Each row was made from one small tree. The marks that hang from a mark follow it in brackets, in the order of their numbers. Every link used is in the known rows. Write each row's tree.
Known rows
J_315[J_220[J_22[J_827]]]: [ 14  -7   8  14   4 -10 -18   7  16 -20 -14   8 -10   7  -4   0  -8  21
   5  -3   5  15   2  -1  -6 -15 -33  24 -11  -9 -22  11 -20   7  -2  -1]
J_22[J_177[J_514[J_315]]]: [ 26  23  -1 -14 -21 -24 -10  -2  18  14  10  -4  22  -4  -1  -2  17  19
  -4   1  -2 -10  22  23  22 -41  20  27 -22 -23  -6   9 -20 -11   7 -17]
J_177[J_220[J_22] J_308 J_514]: [ 38  22 -12   8  13 -24  -8 -13 -13 -10  -4 -16  19  13  -7  -2 -23  33
   0  -2   7   8   0 -42  -8 -24  23  16 -10 -26 -17 -16  -3 -22  11   7]
J_514[J_22 J_220[J_308 J_359] J_827]: [ 63  21 -21   1   6 -17   5 -21  17   6 -21  22  26   9   6  53  -8  19
   3  -9 -16 -21  -4 -33   8 -11 -34  24  19 -38 -15 -21  -1 -22  38   8]
J_22[J_827[J_177[J_308] J_359]]: [  7   9   5  17  -4  14  21 -17  32 -32  35 -15   8 -15  -2 -25  -3  14
   2   5  18  11  19 -36  13   2  13  21 -19 -46 -10  24  -3 -15  -2 -28]
J_177[J_220[J_308 J_827] J_514[J_22]]: [ 46  15   1  -5  -2 -20 -18 -21  -1  13 -15   1  46   9  -1  20 -11  25
 -12  -1 -12 -13  22 -36  -8 -29   4  23  -2 -19  -9  -4 -23 -36  24   1]
J_514[J_220[J_22]]: [ 28   9 -12  10  10 -27 -12   5  -4 -13 -16   2  -4  21   7  16   9  21
  12   0   1  10  -2 -23   0 -28 -29  24  -1 -19 -17 -12   2   1  16  -6]
J_22[J_177[J_220] J_827]: [ 33  12   9   3 -12  -8   7 -29  36 -11  34  -3  -6 -32  16 -23  -1   6
   0   6  14  -4  35 -24  15 -13  17  21 -46 -35 -13  34 -20   1  19 -10]
J_220[J_308 J_359]: [ 27  11  13   8   1  -6  14   9  12   4 -26  -1  -2  11 -19 -10   5   4
   2 -10   2  -1  -8 -18   3  12 -38  34  13 -25 -40  -8   4 -28   7   5]
J_22[J_177[J_220 J_308 J_514]]: [ 40  24  -7  -3  -6 -18  -3 -24   8  -4  22 -11  15 -10  -1  -8 -13  20
  -7  -3   8  -7  24 -24   8 -20  36  16 -26 -36 -18   2 -11 -16  16   3]
J_220[J_359 J_827[J_177[J_22]]]: [ 32   4  25  24  14  -5  10   4  11  -1  -2   9 -11   9 -14 -23   0  20
  37   6   0  -1   8 -57   7 -24  -9  36 -12  -2 -30  16  -1 -25 -11 -11]
J_177[J_22 J_514]: [ 29  25  -7   2 -12 -29 -29 -12  14  -7 -19  -6  39   4  -2  -6  -8  32
  -9   7  -6  -1  14   3   7 -20   5  22  -2 -24   1   5  -5 -23   5 -10]
J_220[J_22 J_308 J_827[J_177 J_359]]: [ 23  17  22  20  10   8  17  27  18 -20 -15 -16   4  22 -16 -21  23  27
  18  -6  -2  30   7 -36   0 -22 -40  37  -5 -23 -16  -7 -11 -36  -1 -20]
J_514[J_22 J_827]: [ 33  10 -20   8 -13  -8  -8 -26  19  -4 -22  29  29 -32   4  54   2  25
  -3   8 -10 -16  12   3  14 -10  -3  17   5 -32   4  -6 -11 -16  21 -10]
J_22[J_177[J_514[J_315]] J_827]: [ 25  28  11 -13 -32 -23  -3  -9  38  11  28  -7  22 -13  11 -21  11  12
  -7   6   7  -9  27  13  25 -43  26  26 -37 -29   0  32 -24  -4   8 -27]
J_359[J_22[J_827[J_177[J_308 J_514]]]]: [  2  22  14  34 -17 -13   8   6  43 -26   8 -17 -10 -13   1 -11   1  15
  -4  12  15   9  21 -24  18 -20  11  32 -13 -23 -10  31   0 -15   4 -28]
J_220[J_22 J_308]: [ 22  23   4   8  -1  -6  -2  20   9 -19 -41 -11   4  15 -12  -2  17  18
  -6  -4   1  20  -4  -2  -1 -11 -49  33   6 -23 -23 -18   0 -19  13  -4]
J_22[J_827]: [ 10   6  13   9 -17  -6  -4 -12  26  -9   3   4   5 -20   5 -11   6   6
  -4  12  14   1  13  -9   9  -3  -1  23 -15 -27 -10  26  -6  -2   4 -23]
J_359[J_22]: [ -3  -1   3  34  -8 -17   2  11  24 -10 -24  -1 -17 -20  -3  11  19  12
   1  11   5   9  12   3  13  -7 -16  32   3 -14 -14  12   0 -11   1 -15]
J_827[J_177[J_514]]: [ 13  24   8   6 -18 -14 -18   7  23 -22   7 -11   8   9  -9  -1   2  21
  -3   2   6  -3  25 -17  13 -25  20  32 -15 -24  -9  11 -13 -28   5 -26]
J_220[J_22 J_827[J_359]]: [ 14  -5  14  32  12 -12  10  16   0   0 -18   6   1  -7  -3 -14  23  28
  30  -1  -3  23  -4 -13  -3 -21 -29  24   0 -10  -6  -3 -12 -18 -10 -16]
J_359[J_22[J_827[J_177]]]: [ -2  11  16  35 -15  -9   9   9  48 -29   4 -10 -24 -22   4  -8  13   9
   2  14  13  11  25 -19  21 -15  -4  36 -17 -20 -10  35  -4  -9   4 -30]
J_220[J_308 J_359[J_22] J_827]: [ 23   3  36  33   5 -10  25  26  20  20 -35   3 -16   7 -18 -14  17   6
  18   1  -1   6  -7 -33   2  -8 -45  42  14  -4 -36   5   1 -32  -3  -3]
J_827[J_177[J_220 J_308 J_514] J_359]: [ 22  13 -12  10  14   1  11 -22  13 -27  37 -26  23   4 -11 -10 -18  32
   3  -9   8   7  23 -53   5  -3  37  18 -18 -49  -9   0 -10 -39   4 -11]
J_827[J_177[J_22 J_308 J_514[J_220]]]: [ 38  33 -16  -1   3 -10 -17 -16  10 -32  13 -20  29  34  -7  -1 -21  34
  -3   7   5   0  19 -51   9 -34  22  25 -11 -35 -15   0  10 -20   9 -14]
J_359[J_22[J_177[J_514] J_827]]: [ 11  26  17  30 -30 -32   7   9  54  -9   7 -10 -13 -32  15 -18  12  10
  -6   5   7   5  27  11  24 -25   3  32 -20 -21  -1  38 -14  -8  10 -22]
J_315[J_177[J_220 J_514[J_22 J_827]]]: [ 51  16 -12   1  -1 -22 -22 -18  11 -18 -17  10  21  -7   3  34 -20  28
  -8   4  -8   0  10   2  -6 -22  34  21   0 -28  -6  -5 -35 -22   4   5]
J_827[J_177[J_220] J_359]: [ 14  -4  -8  12  17   9  13 -18  22 -31  30 -14   1  -9  -6  -7   1  24
  13  -4   5   9  30 -45  10   6  14  23 -25 -43 -11   8 -16 -30   6 -14]
J_827[J_177[J_308]]: [ 11  13  -2   8  -1  13   0  -5   8 -33  10 -11   1   7 -19   2  -1  17
   1   9  15   3  18 -41  10 -12  16  27 -12 -30 -27   3   7 -16  -1 -20]
J_220[J_22 J_308 J_359]: [ 32  21  12  19  12 -15  19  27   7  -6 -38  -5 -14  19 -15 -18   8  13
  13 -16  -1  15 -18 -17  -1  -5 -59  37  12 -16 -39 -17   4 -26   9  11]
J_514[J_220]: [ 24   1 -12   2   2 -19 -16  -9  -1  -4  -6   5   6  14   4  22   8  14
   3   5   3  -5   7 -23   2 -15 -11  23   0 -26 -17  -5   2  -1  14 -10]
J_827[J_177 J_359]: [  2   1  -3  16   2   7  12  -2  26 -31  19 -11   2 -10 -10  -8  13  21
   9  -4   5  11  23 -19  15   4   2  27 -11 -40  -7   8 -10 -28  -3 -25]

Write each row's tree
[ 18   9  22  -2  -9  -8 -14   9   8  10   2   0  17  19 -14   0  17  24
  15  16   2  -4  20 -28   9 -50  23  35 -18  -7  -9  13 -18 -25 -10 -34] : J_220[J_827[J_177[J_514[J_315]]]]
[ 34  29 -17   1  -4 -17 -19 -24  -1 -10 -14 -12  48  11 -11  -7 -22  33
 -13  10   2   0   4 -16   3 -16  18  16   4 -32 -10  -6  11 -21   0  -4] : J_177[J_22 J_308 J_514]
[ 38  24  -2   6  -7   5 -11 -14  39 -26  -7   6  12  -8  -9  17   1  32
   8  17   1   0  20 -25  20 -11  14  28 -19 -38   1   4  -5 -23   9 -22] : J_514[J_827[J_177[J_22]]]
[ 20   1   7  24  16  -5  14  -1  23 -26  13  -8 -31  -3  -8  -4  -4  16
  20   1   8   1  23 -59  12 -11   6  36 -23 -18 -30  15  -6 -24   8  -6] : J_827[J_177[J_220[J_359[J_22]]]]
[ 11   0  20  25   0   4  16  12  23   8 -25  -7  12  -2 -13  -8  27  15
   2   3  -3  17   6 -15   2   1 -35  32  11 -25 -14   2  -8 -33  -4 -17] : J_220[J_308 J_827[J_359[J_22]]]
[ 23  -1  -3  12   9  -7 -12   6   6 -20 -10   4 -11   8 -11   3  -8  24
   6  -9   4  14   3   0  -3 -20 -24  21 -11 -13 -32  -3 -15   8  -2   8] : J_315[J_220[J_22[J_177[J_308]]]]
[ 47  29  -3   2  -9 -21 -29  -5  25 -23 -30   3  25   5  -4   9 -11  33
  -6  12  -6  13   2  20   0 -20  25  27   3 -29  -2  -2 -22 -20 -12  -5] : J_315[J_177[J_22 J_514[J_827]]]
[ 30   9 -15   4  -3 -28  -7 -38  14  -3  17  -1  39 -21  18   9 -20  25
 -11  -6  -5 -12  25 -21   3 -15  19  13 -12 -33   6  15 -25 -25  24  -3] : J_177[J_220 J_514[J_22[J_827[J_359]]]]
[ 18   0  19   9   0  10   9   2  12  11 -19  -3  26   4 -17  -9  23  14
   1   0  -2  12   5 -17  -3   4 -29  28   8 -30 -14  -4 -10 -33  -4 -17] : J_220[J_308 J_827[J_359]]
[ 37  18 -12 -19   1  13  -8 -17  31  -4  -2   3  32   9 -16  27  13  37
  14  25  -2  -6  17 -19  29 -36  23  32 -27 -35   1  -1  -9 -18   0 -30] : J_514[J_315 J_827[J_177[J_22]]]
[ 50  14 -11  -4  -4 -15  -3 -16   4   4  -6  11  27   9  13  31   9  12
  -5  -2 -13 -14  22 -26   4 -42 -31  25   1 -22 -19  -3  -8  -6  33  -4] : J_514[J_22[J_177] J_220[J_308 J_827]]
[ 23  -1  33  25   8  -6  14  14   8   5   1  11 -20   7 -15 -17   8  12
  35   3   4  -2   6 -54   6 -22  -6  36 -10  -1 -32  14  -6 -26 -11 -15] : J_220[J_359 J_827[J_177]]
[ 23  -2   7   1  -2 -20 -42  13   9 -20 -23   6   3  24 -14  13 -20  22
 -12  -5  -2  14   0  31 -17 -17   8  26   8 -10 -27   3 -40  -5 -24   7] : J_315[J_177[J_514] J_220]
[ 16  11   8  12 -18  -6  21 -16  45 -12  35  -4   2 -41  15 -33  13   7
   2  -4  10   6  27   6  20  -1   2  19 -29 -43  -2  33 -18  -4   7 -20] : J_22[J_177 J_827[J_359]]
[ 33   3 -29 -17  -5  -1  -5 -28   9  17 -19  25  48 -14  -3  64  14  30
   2  17 -14 -22   7  10  23 -36   9  21  -2 -29   4 -10 -15 -11  12 -17] : J_514[J_22 J_315 J_827]
[ 29  20 -15 -19  -6 -23 -27 -16   6  12 -15  -9  54  18  -7   2   1  36
  -4  14  -9  -7  10   9  15 -40  13  26  -7 -21   1   1  -8 -18  -2 -16] : J_177[J_22 J_514[J_315]]
[ 49  27  -9  -1  -3 -19 -22  -4   5 -17 -13   0  21  22  -7  24 -16  26
  -7   7   4   9 -11  -5  -7 -24  36  21  11 -37 -14 -15 -12 -14  -8  -4] : J_315[J_177[J_308 J_514[J_220 J_827]]]
[ 44  12  -2  25   7 -28   9   0  31   8 -13  17 -14  -1   5  31   3  20
  24   1  -2  -5  -7 -34  13  -9 -13  29   4 -28 -12  -5   1 -15  17  -4] : J_514[J_220[J_359[J_22]] J_827]
[ 17   3  18  15  -1  11  -1   0   1 -10   3   1   3   8 -20  -2   8  18
  15  18  12   2  15 -52   2 -26  15  28 -13 -14 -24   9   0 -18 -11 -25] : J_220[J_827[J_177[J_308]]]
[ 18  28  12  15  -2   5  18  15  38 -37  -4 -24   2   9  -3 -27  12  19
   0  -8   7  28   9 -21   7  -8 -39  34 -12 -39 -13   5  -7 -24  12 -18] : J_220[J_22[J_827[J_177 J_359]] J_308]
[ 34 -11   9  32  31  -4  25 -15  -9  10  -1   2 -15  -3 -15  -7 -14  16
  28   8  10   2  -3 -76  -5  -8   8  23  -6 -11 -41   1   7 -19  -4   9] : J_177[J_220[J_359[J_22] J_827] J_308]
[ 59  22  -1  -1   6 -13   3  -5  25  11 -18  11   9  22  -5  27   0  17
  10  -3  -3  -9 -10 -38   7   0 -24  29   8 -41 -20 -20   1 -23  25   1] : J_514[J_220[J_308 J_359] J_827]
[ 27 -18  19   5  15  12 -15  13  11 -15 -27   5   6  29 -24   3  -4  18
  -3  -5  -5  26  -4   9 -23  -1 -25  29  13 -18 -36  -3 -38 -12 -29   6] : J_315[J_177 J_220[J_308 J_827[J_359]]]
[ 26  33  18   4 -37 -27  -4  -8  44  -3  25  -5   9 -24  15 -28   3   9
 -10   1  10  -5  29  10  19 -27  19  25 -31 -30   0  35 -21  -7  15 -22] : J_22[J_177[J_514] J_827]
[ 30 -11  -5   2  15  -1 -36  -5   8 -36 -29   8   2  21 -14  10 -22  26
  -4   5  -4  20   1  17 -14  -9 -11  25   3 -12 -34   4 -26   6 -25  13] : J_315[J_177[J_22] J_220]
[ 43   0  15  12   8 -15  14 -13  11  11  16   9 -17 -19   1 -17   4  10
  24  -2   3  -7  20 -38   7 -19   7  26 -30 -15 -29  14 -17 -12   9   4] : J_22[J_177[J_220[J_359 J_827]]]
[ 40   5 -26 -16  -1   1  -9 -20   9   1 -24  25  38  -7  -5  64   9  28
   1  18 -14 -10   0  25  13 -40  17  24   4 -27  -4 -10 -26  -8  -3 -11] : J_514[J_22 J_315[J_177] J_827]
[ 39  -2  -4  11  27   0   8 -14 -13 -22  -7  -1 -12   7 -15  -2 -22  12
   8   3  10  13 -10 -32 -14   0  22  22   2 -25 -47  -8  -7 -10 -16  18] : J_315[J_177[J_220[J_359] J_308]]
[  8  18  13  14 -18  -8   5  -6  44 -23  33 -14  14 -13   6 -27   0  18
  -1  -2  11   6  26 -18  15  -7  16  25 -22 -40   4  31 -19 -24   3 -33] : J_22[J_827[J_177[J_514] J_359]]
[ 28  17  -2  12   4 -19  -6   4  16 -28   6  -6  -9  20  14   1   4  19
  13   3   8  11  10 -40   6 -36 -18  28 -17 -23 -14   7  -1   3  18 -17] : J_514[J_220[J_22[J_827[J_177]]]]
[ 30  30  -8   2  -6 -23   2  10   3  -4  -5 -11  12   6  -4  -8  10  28
   6  -2   2   9   2   5  12 -47   3  24 -16 -19 -14  -9  -6  -7   4  -7] : J_220[J_22[J_177[J_308 J_514[J_315]]]]
[  1  -6  19  36   3   1  16  12  27 -10   4  -3 -10 -12  -9  -9  23  21
  23   8   2  15  22 -32  11 -16  -5  32  -9 -15  -7  19 -11 -27 -12 -32] : J_220[J_827[J_177 J_359[J_22]]]
[ 35  13   9   4  -5 -30 -29  11   0  -8 -18   2  10  25  -1  10  -2  20
   0   6  -1  10   0   3 -11 -35  19  29   8 -14 -16   0 -24 -12 -12  -9] : J_315[J_177[J_514[J_220[J_827]]]]
[ 55  30 -25  -8  -4   0  -8 -21  28 -23  -7   9  31  16   6  62  -2  26
  -9   2 -12 -15  21 -40  14 -25 -13  28   1 -47  -6 -15  -6 -23  41 -12] : J_514[J_22 J_220[J_308] J_827[J_177]]
[ 34  24   7   4 -16 -22 -26   7  22 -15 -24   6  12   1  -7  16  -3  24
  -7   7   0   9  -1  26  -2 -17  29  28   6 -28  -5  -3 -28 -22 -12 -10] : J_315[J_177[J_514[J_827]]]
[ 62  39  -7  -2  -3 -16  -3   4  32  -9 -17   1   7  17   6  25  13  25
   4  -3  -4   7   2 -20  11 -26 -29  29 -10 -44  -7 -22  -6 -13  34  -5] : J_514[J_220[J_22[J_177] J_308] J_827]
[ 20   7  -6  11  -1  -3   2 -29  29 -19   3  -4  27 -20   8 -25  -3  22
   1  10   2  10  15  -9  12   4 -11  18 -11 -37   0  21  -1  -9   0 -15] : J_177[J_22[J_827[J_359]]]
[ 13   9  -8  12 -15  -3  -1 -21  23 -29   9   8  14 -23  11  16  -2  13
  -7   7   2 -10  29 -19  14 -22  -4  23 -11 -24  -9  26 -10  -7  16 -21] : J_514[J_22[J_827[J_177]]]
